Every row comes from one small tree of marks. Brackets hold a mark, then the marks that hang from it, in alphabetical order. Every link used is in the known rows. Which tree was each row made from?
Known rows:
{zere {tagiz {nezo pebiv {posem mizesa}}}}: [  7   4  -9 -32   7 -17  70 -24 -19   5   7  25  39   1 -61  21  -5  13
 -40  28  44  44  53]
{sazava {nezo tagiz}}: [  4   0 -13 -27  -9 -40  26 -31 -36  28  11 -17  31  -8   6   3 -51  51
  39  57  -6  -1  -1]
{tagiz nezo}: [  1 -19  -8 -47  21 -27  19   7 -46 -11 -38  -3  72 -20   4  25 -50  40
  -2  52  14  30  29]
{zere {tagiz {nezo posem}}}: [-14 -11 -24 -63 -29 -30  53  14 -60   1  -9  32  39 -38 -57  19 -20  26
 -28  44  37  44  54]
{nezo tifof}: [-12  -1  16 -32  26   7  -3   8 -34 -13 -19   2  52 -27  14 -14 -42  22
  -5  57  -9  29  13]
{tagiz {nezo koru pebiv posem tifof}}: [ 38 -14  30 -45   8  11  23  28 -10  10  -7  56  11  25 -61  53 -21   2
 -21  41  60  39  11]
{posem {mizesa tifof} {nezo koru pebiv}}: [  0 -30  28  -3  48 -17  16 -19 -29 -23 -15   0  32  49 -27 -48 -29 -11
 -35   6  25  18  42]
{vuda {nezo tagiz} zere}: [ 10  -1  11 -29   5  -8  17  17 -45  16   7 -14   3 -27 -48 -23 -55  26
  23  45  -8 -11 -26]
{sazava {nezo koru}}: [ 18 -36  -4 -12  12 -23  32   9 -41   0   8  -4  50  25  11  24 -47  24
  37  58  21   6   5]
{nezo posem tifof}: [ -9  16   7 -44  -5  16  -4  15 -37  -1  -8  21  28 -28 -18 -11 -18  25
 -19  51   6  30  40]
{zere {tagiz {nezo pebiv {posem mizesa} tifof}}}: [ 10  23  12 -27  11  -1  44 -15   0   8   9  40  26 -11 -66  18  -3   5
 -45  27  43  58  21]
{vuda zere}: [ -1 -24  17 -27  10  -1  27  41 -54 -17 -22   0  58 -29   5 -13 -64  35
  18  50 -24  -8  16]
{vuda {nezo posem tifof} {zere tagiz}}: [  1   8  10 -39 -27  27  24  50 -44   9  19  31  -5 -54 -92 -19 -22   1
  -1  38  30  25 -10]
{vuda {nezo pebiv posem tifof} {zere tagiz}}: [  28    3   12  -45  -23   51   40   41  -19   21   24   40  -12  -26
 -115   -1  -24   -2   13   29   35   17   -9]
{sazava {nezo koru tagiz tifof}}: [ 14  -4  23  -4   4 -28   7  -8 -20  24  29  14   5   8  -9  10 -41  18
  25  60  16  21 -46]
{posem nezo}: [-37  -7   5 -29  19 -28   6  15 -67  -8 -19 -18  91 -14   6 -32 -33  34
 -11  30  18  14  45]
{pebiv {nezo koru {posem mizesa} tagiz tifof}}: [-22  35  45  16  -9 -25  -1  18 -23  18  20 -20 -36  -8 -25   8  14 -15
 -60   9  34  37 -10]
{vuda {nezo koru}}: [ 14 -34  -1 -24  32   1  20  20 -46  -7   0  -9  30  19 -29   2 -30   0
   8  49  30  17   7]
{vuda nezo {zere tagiz}}: [ -4 -25  -6 -34  -3   3  46  39 -58  -4   8  -2  31 -40 -58 -19 -48  11
  23  43  11  10  -3]
{tagiz {nezo koru pebiv {posem {mizesa tifof}}}}: [ 43 -23   8 -36  23 -10  38 -17 -15 -15 -23  33  -5  44 -54  10 -17  -6
 -46  18  40  25  49]
{vuda {nezo pebiv tifof} zere}: [ 44  -2  31 -26  29  48   7  31  -6   8  -7   8  17  -6 -47   3 -58   9
  36  35   8   0 -35]

Write each row's tree:
[-22  41  46  12  44 -20  -2 -34  -1  22  13  -8  43   7 -20 -42 -16  15
 -38  17  13  27  -3] | {posem mizesa {nezo pebiv tagiz tifof}}
[ 31  -6  19 -45  33  11  13   2  -3   5 -30  20  51  -3 -15  38 -49  26
   4  46  22  34  -3] | {tagiz {nezo pebiv tifof}}
[ 36   8  45  -2  36   3  23   2  12   3   2  41  16  37 -44  34  -5  -6
 -51  29  56  49  10] | {tagiz {nezo koru pebiv {posem mizesa} tifof}}
[ 19 -26  15 -44 -17   8  55  30 -17  12   6  66   4   4 -91  42 -13 -13
 -26  38  68  54   5] | {zere {tagiz {nezo koru pebiv posem tifof}}}
[-14 -10   9 -34 -24 -22  30  16 -53  14  18  24 -10   3 -53  -8 -10   8
 -23  50  17  15  37] | {nezo koru posem tagiz}
[-14  -2  25 -21 -24   4   2  62 -46   3  -8  -5 -10 -13 -23  33  -4  -9
 -25  20  47  33   9] | {pebiv {nezo koru posem tifof}}
[-19 -18   3 -26 -34  -8  26  58 -65  -3 -11 -22   2  -2 -20  36  -3  -1
 -16  18  40  18  37] | {pebiv {nezo koru posem}}
[ 11 -20  16 -39 -17   2  48   9 -26  25  20  28 -19  33 -73   9 -12   4
 -10  39  19   2  31] | {nezo koru pebiv posem tagiz}
[-21   2  14 -31   5 -27  25 -14 -36  25  -2 -10  47   5 -34 -25 -38  30
   0  21  12   3  27] | {posem {nezo pebiv tagiz}}
[ 15  -2  36 -33 -11  17  23   8  -7  31  21  43 -31  21 -76   8 -11  -4
 -15  44  25  19   3] | {nezo koru pebiv posem tagiz tifof}
[ 21  -3  23 -53 -27  20  53  49 -20  16  -2  61  13 -33 -91  30 -37  13
  -7  31  39  31  -3] | {vuda {zere {tagiz {nezo pebiv posem tifof}}}}
[ 28  52  18 -15  23  14   6 -43  17  35  30   2 -23  15 -74 -14   4   5
 -26  28  20  24  -1] | {vuda {nezo pebiv {posem mizesa} tagiz tifof}}
[ 17 -14 -21 -55  -5 -16  53 -40 -22  -7 -17  32   5  -3 -76  -6 -18   1
 -46  17  29  38  60] | {zere {tagiz {nezo pebiv {posem {mizesa tifof}}}}}
[ 12 -22   8 -12   9 -20  82   1 -17  -1  18  39  19  27 -74  32   7 -14
 -50  26  60  51  41] | {zere {tagiz {nezo koru pebiv {posem mizesa}}}}
[ -9 -36  24 -15  23  -8  34  25 -47  -2  -4   7  61  38 -29  -7 -31   4
  -4  24  42  14  34] | {posem {nezo koru pebiv}}
[  6 -33  31 -11   8  17  29  60 -42  -8  21  29  -1 -23 -77 -15 -39 -26
   9  49  33  29 -49] | {vuda {nezo koru tifof} {zere tagiz}}
[ -9 -14   5 -18  -7 -20  12  12 -52 -22 -23 -25 -22   9 -18  -5   0 -17
 -50   5  28  19  47] | {pebiv {nezo koru {posem {mizesa tifof}}}}
[ 11  20  51   7  15   5  23 -15  12  20  33  34 -23  36 -57 -11   6 -14
 -44  34  20  27   5] | {nezo koru pebiv {posem mizesa} tagiz tifof}
[-14  -1  54 -11  16 -11   9  13 -16  26  11  19  18  22 -49 -19 -30  -3
 -12  26  40  23 -20] | {posem {nezo koru pebiv tagiz tifof}}
[ 25 -27  10 -24  18  10  31 -20 -19 -17  -7  22 -11  47 -46 -23 -11 -13
 -36  23  16   7  61] | {nezo koru pebiv {posem {mizesa tifof}}}
[-15  18  64  28  47 -21   7 -14   0  15  25   5  24  35 -35 -31  -9 -11
 -42  17  35  32 -18] | {posem mizesa {nezo koru pebiv tagiz tifof}}
[ 22   9  45 -20 -17   9   4  51 -34  21  31  35 -48 -13 -97  -9 -22 -11
  -5  44  34   8 -41] | {vuda {nezo koru posem tagiz tifof} zere}
[-14  10  20   5  53 -16  23 -22 -22  -3  -6 -25  85  25   1 -29 -21  21
 -26  12  16  20  49] | {posem mizesa {nezo pebiv}}
[ -8 -12  32  -4  34 -34  18 -34 -23   1   0   0   4  41 -45 -58 -27 -10
 -44   8  18  13  20] | {posem {mizesa tifof} {nezo koru pebiv tagiz}}
[-25 -23  25   1  46 -39   2 -13 -57 -36 -18  -7  46  23  -8 -65 -25  -8
 -49  17  23  23  42] | {posem {mizesa tifof} {nezo koru}}
[  39   26   31  -39  -16   36   13   21   -5   41   24   26  -38  -16
 -103   -4  -32   13   13   31   15   -4  -27] | {vuda {nezo pebiv posem tagiz tifof} zere}
[-42  24  30 -22   9 -30 -16  -1 -47  16  -4  -6  41 -32 -19 -42 -35  26
 -24  35  14  28  -5] | {posem {nezo tagiz tifof}}
